What can hang from each mark
U: F G
X: G
A: J T
T: A F K
G: U
J: A
F: T U

Every row comes from one small tree of marks. The marks that hang from a mark follow it in brackets, in alphabetical order. Every link used is in the known rows. Which tree was each row made from?
Known rows
T{A}: 20.0 -7.7 10.2 -20.8 -15.5 -1.9 -13.7 -5.0 -2.5 6.1 9.9 -1.6 -1.7 -6.2 -7.3 -2.4 17.2
T{A F K}: -1.5 -18.3 30.6 -16.7 -41.4 2.5 -35.7 0.2 -26.0 3.2 27.0 4.3 14.5 -30.3 3.5 -8.0 -2.9
A{J T{F K}}: -30.0 -5.1 -28.9 -10.0 -20.7 7.7 -35.1 -32.8 -35.0 18.4 18.2 13.5 23.7 -17.9 2.9 9.9 -17.7
G{U{F}}: -5.8 -33.1 -19.2 11.9 -5.0 20.1 7.1 -7.7 -5.8 15.8 -1.4 11.0 15.8 25.5 -9.2 -13.8 -8.1
X{G{U{F{T{K}}}}}: 3.1 -56.6 -52.9 15.4 -19.6 22.5 -0.5 16.9 -25.3 35.0 15.6 4.1 22.9 16.3 -21.0 -2.5 -2.0
X{G}: 7.3 -13.2 -9.8 20.6 -11.7 -7.8 6.7 8.6 -11.7 16.5 11.8 0.3 -1.7 7.4 -9.8 4.5 0.9
G{U{F{T}}}: -5.1 -42.3 -54.0 0.8 3.3 31.4 3.2 -1.8 -7.6 16.8 -0.4 6.2 19.7 18.5 -6.6 -8.3 -0.5
J{A{T{F}}}: -24.2 -13.2 -21.4 0.8 -22.4 2.6 -28.0 -13.1 -11.0 5.1 9.2 -4.1 6.5 -12.2 12.9 -10.5 7.3
X{G{U{F{T}}}}: 3.2 -51.5 -58.3 22.9 -8.3 21.3 10.0 5.6 -17.6 31.0 9.7 6.1 15.5 24.8 -14.5 -3.4 0.6
U{F{T} G}: 1.2 -32.0 -58.0 -3.0 9.7 10.6 0.3 5.0 -35.6 14.9 9.7 6.3 22.8 5.9 -15.5 4.6 -23.9
T{A F{U} K}: 0.2 -0.6 4.1 -24.1 -47.6 23.3 -35.9 10.7 -29.8 9.1 35.5 -1.0 14.8 -38.4 0.1 -26.0 3.5
J{A}: -6.6 -11.2 0.1 0.9 -17.7 2.6 -21.4 5.8 4.7 2.5 1.4 -13.0 -3.9 -4.6 -3.7 -12.6 14.6
X{G{U}}: 6.9 -34.0 -17.5 28.4 -15.7 3.5 10.2 2.0 -7.1 34.8 13.3 -1.4 3.1 14.8 -4.9 -10.1 11.9
G{U{F{T{A}}}}: 9.4 -47.8 -45.9 -14.3 -7.6 31.4 -6.7 -7.0 -9.0 21.4 5.9 5.1 17.7 13.5 -10.9 -9.8 11.0
A{T}: -1.8 2.7 -34.6 -9.0 4.1 -2.8 0.0 -12.3 -4.5 6.0 0.8 3.2 3.3 2.1 -3.5 7.3 8.8
J{A{T{F{U{G}} K}}}: -18.2 -11.1 -39.2 -7.9 -41.5 12.7 -36.9 6.2 -39.9 24.3 31.6 -10.5 19.2 -32.9 -3.4 -29.8 6.4
U{F{T{A{J} K}} G}: 10.4 -43.4 -52.0 -29.2 -15.1 15.2 -33.5 -8.9 -55.3 32.3 26.1 6.1 33.7 -8.4 -29.9 7.2 -17.0

Which tree is each row?
-6.6 -12.9 -23.7 -13.7 -26.4 1.3 -30.2 5.4 -8.9 10.0 9.3 -12.4 7.6 -13.0 -14.1 -6.5 18.7 => J{A{T{K}}}
-29.5 9.7 -52.4 -17.6 -27.0 24.1 -34.4 -26.5 -38.1 23.6 26.0 8.7 23.9 -25.4 -0.6 -7.6 -12.3 => A{J T{F{U} K}}
12.2 -30.9 -35.2 -29.7 -14.8 23.7 -23.0 11.4 -25.2 3.6 9.9 4.0 19.8 -2.8 -24.7 8.3 -2.6 => U{F{T{A K}}}
-5.3 -9.4 -13.8 -24.1 -49.1 17.5 -48.8 -15.4 -56.2 35.8 48.0 2.9 25.7 -42.8 -6.2 -24.8 -9.1 => T{A{J} F{U{G}} K}
19.8 -43.2 -43.9 -26.4 -13.7 11.4 -22.4 10.6 -48.1 20.7 23.8 3.0 28.9 -8.7 -27.8 2.2 -11.6 => U{F{T{A K}} G}
10.2 -12.4 8.0 -32.4 -30.9 3.3 -40.6 -16.1 -23.8 20.1 20.0 0.3 11.8 -16.8 -20.3 2.9 7.3 => T{A{J} K}
-11.1 -17.6 20.1 -20.3 -42.0 8.6 -49.0 -23.1 -32.7 15.7 28.3 9.0 19.8 -28.1 0.5 -2.9 -10.4 => T{A{J} F K}
-13.7 0.9 -45.1 -8.4 -26.7 11.8 -17.7 1.4 -45.6 23.6 33.7 2.1 24.3 -31.2 0.8 -19.0 -8.0 => A{T{F{U{G}} K}}
1.7 2.2 -62.3 -28.4 -13.3 37.3 -15.7 33.0 -13.2 9.9 17.7 -14.4 12.4 -28.4 -8.8 -12.7 13.6 => F{T{K} U}
1.3 -37.5 -50.5 -8.2 -2.5 12.9 -12.6 15.9 -45.6 16.8 14.9 2.9 30.7 -3.5 -23.4 6.1 -24.6 => U{F{T{K}} G}
-23.5 -16.8 -12.4 -4.1 -34.8 5.1 -37.2 -1.5 -18.6 6.8 14.5 -6.8 15.2 -21.4 4.5 -11.1 4.2 => J{A{T{F K}}}
-22.1 -3.0 -34.9 -11.6 -41.2 21.7 -37.0 6.4 -21.3 10.3 23.1 -10.1 12.8 -28.7 0.8 -25.5 9.1 => J{A{T{F{U} K}}}
-5.2 -47.9 -45.8 -4.2 -7.8 33.6 -7.2 8.5 -14.6 18.8 4.7 4.5 24.2 9.7 -12.5 -7.9 -2.9 => G{U{F{T{K}}}}
20.0 2.6 -60.7 -41.0 -14.2 34.1 -14.6 13.8 -8.4 13.4 18.8 -13.8 1.7 -23.8 -5.2 -13.6 31.5 => F{T{A} U}
11.1 2.8 -72.8 -43.7 -15.0 39.6 -28.5 -8.3 -15.7 24.6 22.2 -7.5 7.0 -23.9 -8.5 -8.2 25.0 => F{T{A{J}} U}
-29.3 16.1 -59.7 -11.7 -14.0 22.4 -22.1 -38.9 -28.1 20.5 21.3 13.5 15.2 -14.2 7.7 -6.7 -9.0 => A{J T{F{U}}}
-23.5 2.5 -58.8 -13.2 -26.9 15.3 -34.4 -27.9 -54.7 36.7 36.5 8.3 29.0 -30.8 -3.2 -10.8 -15.5 => A{J T{F{U{G}} K}}
4.0 -44.1 -27.7 31.9 -14.8 10.3 11.7 -0.6 -16.7 29.6 9.6 11.0 12.8 30.7 -19.1 -7.7 -6.9 => X{G{U{F}}}
15.7 -14.4 -71.2 -46.7 -27.1 29.1 -39.0 2.7 -46.2 42.8 41.8 -12.3 22.4 -39.2 -21.5 -14.7 15.6 => F{T{A{J} K} U{G}}
